What can hang from each mark:
mizasig: dopur nena vapupof
lelat: diza vapupof
nena: lizub mizasig
pesu: lizub
vapupof: diza lelat mizasig
lizub: dopur pesu
dopur: lizub
diza: lelat vapupof

Every row comes from one small tree of marks. The marks that hang from a mark follow it in brackets, in alphabetical order. Every link used is in the known rows. Which tree was each row made from?
Known rows:
diza[lelat vapupof[mizasig[dopur[lizub[pesu]] nena]]]: [-26  11 -45  -1  29  26  14   9 -39   9  -5  26  44 -38 -68  33 -39  -6
  10  51  -2 -33  12]
lizub[pesu]: [ 50  21   0 -49  20  -3  -5  63   7  -5  12  48   3 -12 -72  -6  56   9
  28 -13  25 -21 -48]
diza[vapupof]: [ 58  20 -19 -68  39  38  53  38 -12   3  61  49  20 -25 -83  16  35 -34
   8 -28  18  49 -38]
pesu[lizub]: [ 90  24  -6 -78  23  19  20  11 -29 -24  37  67   0  -8 -69  27  44  -8
  28 -34  -8  26 -40]
nena[mizasig[dopur]]: [ 31 -52  -2 -61   7   7  38   9 -24 -42  -2  11  17 -45 -98 -23  13 -20
  31 -13  34  13 -21]
diza[lelat vapupof]: [ 51  38 -40 -60  33  30  52  59 -13   5  76  24  24 -46 -57  37  17 -24
  31   2  -5  30 -33]
vapupof[diza lelat mizasig]: [ 68  17  46   5  71 -18 -20  38 -27  21  20 -22  51 -47 -36  32  14  -9
   9 -65  47  17  -2]
vapupof[lelat[diza] mizasig[dopur[lizub] nena]]: [-27   9 -42  39  -4 -10 -62 -52 -53 -19  15   1  22 -37 -37  35 -51  20
  14 -54  30 -19  27]
diza[lelat vapupof[mizasig[dopur[lizub] nena]]]: [-17  11 -65 -14  35  35  31  -9 -56   2  33  13  43 -57 -75  42 -67 -14
   6  19 -11   7  14]
nena[mizasig[dopur[lizub] vapupof[diza[lelat]]]]: [ 33 -77 -10 -18  47 -36  10 -52 -52 -42 -29 -35 -26 -50 -64 -25 -15 -35
  43   5 -21 -29   7]
mizasig[dopur nena[lizub] vapupof]: [ 15 -43 -40 -28 -20  22  29 -63 -59   0  -2  49  25   2 -49 -31 -30 -14
 -20 -57 -29  -6 -36]
lelat[diza]: [ 52   1 -26 -53  -9  -4 -35  17 -10 -15  37  13 -15 -17 -62   4  33  10
  23 -41  39  24 -34]
mizasig[dopur]: [ 28  -4 -11 -77   4  17  24  21 -40 -14  31  32   3 -44 -92 -31   9 -14
  28 -35  21   5 -31]
vapupof[diza lelat mizasig[dopur nena[lizub]]]: [ 18 -20  28  37   8  14 -12 -31 -57  18 -16  10  74 -13 -11   6 -43   6
 -25 -62  10  13  25]
nena[lizub mizasig[vapupof[lelat]]]: [ 73 -41 -32  10  19 -27  27 -31  -7 -43  -6  28  38   2  -8  35   9 -20
  25 -76 -13 -15 -37]
vapupof[diza lelat mizasig[dopur[lizub[pesu]]]]: [ 20  -8  37  24  55 -34 -45   5 -42 -13 -42  11  12 -27 -49  -4  -4   1
  29 -17  28 -64  25]
lizub[dopur]: [ 22  34  -2 -78   8   3  27  24   5  -7  32  25  23 -48 -78 -13  61  35
  21 -23   1   8 -42]
mizasig[dopur[lizub[pesu]] nena vapupof[diza lelat]]: [-12  -7  29  60  38 -20 -21 -62 -51   5 -27  18  -9 -14 -30 -31   6 -17
   2 -44 -10 -60   7]
nena[mizasig[dopur vapupof]]: [ 41 -73  -7 -55  29  -7  43 -30 -41 -30 -17  -1  14 -43 -96 -34   6 -51
  24 -27  28  -3 -41]
mizasig[nena]: [ 25  34 -18 -29  14  28  14  18 -14  13  56  28  26 -35 -68   8  21  13
  -7 -52   6  35 -36]
lelat[diza vapupof]: [ 42  13 -33 -60 -10   8 -38 -32  -8 -20  27   8 -31 -14 -39   1  25 -17
 -13 -40  85   1 -34]
diza[lelat]: [ 51  37 -40 -57  17   3  11  64 -13  -4  67   8  11 -54 -51  25  17  12
  45 -16  -9   0 -42]

Write each row's tree:
[-16 -16 -31  -4  16  -3  -3 -50 -47 -10 -21  46 -20  -9 -79 -36  -7  -8
   4 -22 -18 -60 -26]	mizasig[dopur[lizub[pesu]] nena vapupof]
[ 39  -8  55  -8  51  -6 -10  16 -57  15   0 -18  53 -59 -53  -3  -9 -24
  13 -48  54   3  12]	vapupof[diza lelat mizasig[dopur]]
[-16  36 -34 -15 -23  12 -12 -20   9  17 -46  17  77 -14  10  36  -3  52
 -38  41  14 -65 -18]	diza[lelat[vapupof[mizasig[nena[lizub[dopur pesu]]]]]]
[ 72   0  18 -37  62 -13 -18  59 -30  24  18 -43  38 -59 -49  28   2  -3
  19  -3  23  18 -12]	vapupof[diza[lelat] mizasig]
[ 23  51  -6  26  39   6  -5  28 -21  26  48   3  78 -52 -36  60  -9  11
  -5 -73  33  15 -18]	vapupof[lelat mizasig[nena]]
[ 50 -79  28 -32  40 -15  28 -21 -49 -10 -25 -51  12 -61 -63 -34   3 -49
  30  11  10  -3 -14]	nena[mizasig[dopur vapupof[diza[lelat]]]]
[-14 -10 -20 -31 -20  29 -44 -72 -53  12 -10 -17  26 -38 -53  -4 -38 -19
 -49 -21 106   1  -2]	lelat[diza vapupof[mizasig[dopur nena]]]
[ 71   6  40   7  66 -22   1  -6 -33  16  29  -8  13 -30 -28  -2  36 -41
  11 -84  14   3 -28]	mizasig[vapupof[diza lelat]]
[-13  23 -34 -34   8  36   4 -24 -52  23  18 -23  52 -72 -45  18 -58 -19
 -29   2  58 -21  -9]	diza[lelat[vapupof[mizasig[dopur nena]]]]
[ 20  10 -35 -73  18  17   3   0 -50   1  13 -21  32 -72 -50  10 -46 -33
   3   7  66 -39 -18]	diza[lelat[vapupof[mizasig[dopur]]]]
[ 16 -18 -24 -41  34 -17 -28  16 -38 -28 -36  37   1 -23 -96  -9 -13   6
  35   5  26 -63  -8]	vapupof[mizasig[dopur[lizub[pesu]]]]
[ 38 -35 -20 -58 -20  -5  41 -11  24 -51 -25  38  39  -8 -51   2  44  47
  18  -9 -18   7 -28]	nena[lizub[dopur] mizasig]
[  8 -50 -41 -21 -32  49  -2 -52 -55   5 -17  35  61  12 -51  19 -50 -14
 -37 -11  34  48  12]	lelat[diza[vapupof[mizasig[dopur nena[lizub]]]]]
[ 37 -76 -12 -41 -25   0  16   2  -3 -53 -65  59  22  18 -59 -27  14   8
  26  13   6 -33 -21]	nena[lizub[pesu] mizasig[dopur]]
[-35 -14 -40  -2 -13   1 -78 -81 -39 -16 -54  13 -12  -3 -49   2 -35   3
 -35   9  84 -64  14]	lelat[diza vapupof[mizasig[dopur[lizub[pesu]] nena]]]
[ 35  11  35  -9  53  24 -20 -33 -31  41   0 -28  34 -37 -45  11  -2 -24
 -73 -41  84  30  -3]	lelat[vapupof[diza mizasig[nena]]]
[  3  12 -72 -56  28   1 -15 -29 -52 -30   9  -8  -6 -62 -53  20 -65 -20
  13   2  33 -65  -2]	diza[lelat[vapupof[mizasig[dopur[lizub]]]]]
[ 55 -89  29  13  19 -21  22 -66 -44 -32 -46   4  27  -2 -15 -25  -7 -44
  12 -57  -2 -10  -1]	nena[lizub mizasig[dopur vapupof[diza lelat]]]
[ 21 -18 -15 -13  -7 -18 -21 -46 -57 -16  21   2   0 -34 -36 -15  -2 -37
  34 -66  36 -25 -26]	mizasig[dopur vapupof[lelat[diza]]]
[ -1 -25 -14 -25  -2  46   0 -29 -56  23   7   5  54 -33 -83  10 -29 -29
 -27  -4  70  54   5]	lelat[diza[vapupof[mizasig[dopur nena]]]]
[ 31  27 -33  25  22  36  31  -2 -18  20  32  51  99  -2  -9  77 -29  -7
 -29 -61   0  38  -4]	diza[vapupof[lelat mizasig[nena[lizub]]]]
[  9 -44 -18  20  36 -44   9 -41 -24 -54 -44  26  -9 -19 -51  -8  11 -27
  55 -24   3 -87 -15]	nena[mizasig[dopur[lizub[pesu]] vapupof[lelat]]]
[ -9 -38 -28  -8 -54  18 -64 -74 -36  -1 -71  30  31  26 -15  -5 -37   5
 -55   6  82 -46   3]	lelat[diza vapupof[mizasig[dopur nena[lizub[pesu]]]]]
[ 52 -66  11 -28  12 -30  30 -40  -3 -22 -49 -27  37 -20 -12 -10  32  14
  17  14 -41  -9 -20]	nena[lizub[dopur] mizasig[vapupof[diza[lelat]]]]
[-17  17  -7  43 -44 -17 -58 -20  12   6 -47  28  82  14  15  47  23  79
  -8 -11  18 -37   1]	vapupof[lelat[diza] mizasig[nena[lizub[dopur pesu]]]]
[  0  23 -28 -34 -34  25  28 -21   4  -4  14  56  45  -5 -37  -1  29  65
 -19 -35 -42  14 -31]	mizasig[nena[lizub[dopur]]]
[ 59  24 -36 -56  56  22  36  68 -25  18  48  -1  65 -55 -63  60  -9 -30
  20  10  21  30 -24]	diza[lelat vapupof[mizasig]]
[ 47 -34  17 -46  36  -7  14  -9 -70  15   9 -31  -2 -56 -56 -43  -3 -45
  24 -10   0 -13 -22]	mizasig[dopur vapupof[diza[lelat]]]
[ 12   0  24 -20   7  20  -5 -74 -12  24 -46  -3  59  -7 -13   0   4  27
 -80 -24  35   9   6]	lelat[vapupof[diza mizasig[nena[lizub[dopur]]]]]
[  6 -14  43 -24  33  36 -10 -56 -59  35 -19 -24  36 -49 -62 -25 -28 -37
 -70 -26  92  16  12]	lelat[vapupof[diza mizasig[dopur nena]]]
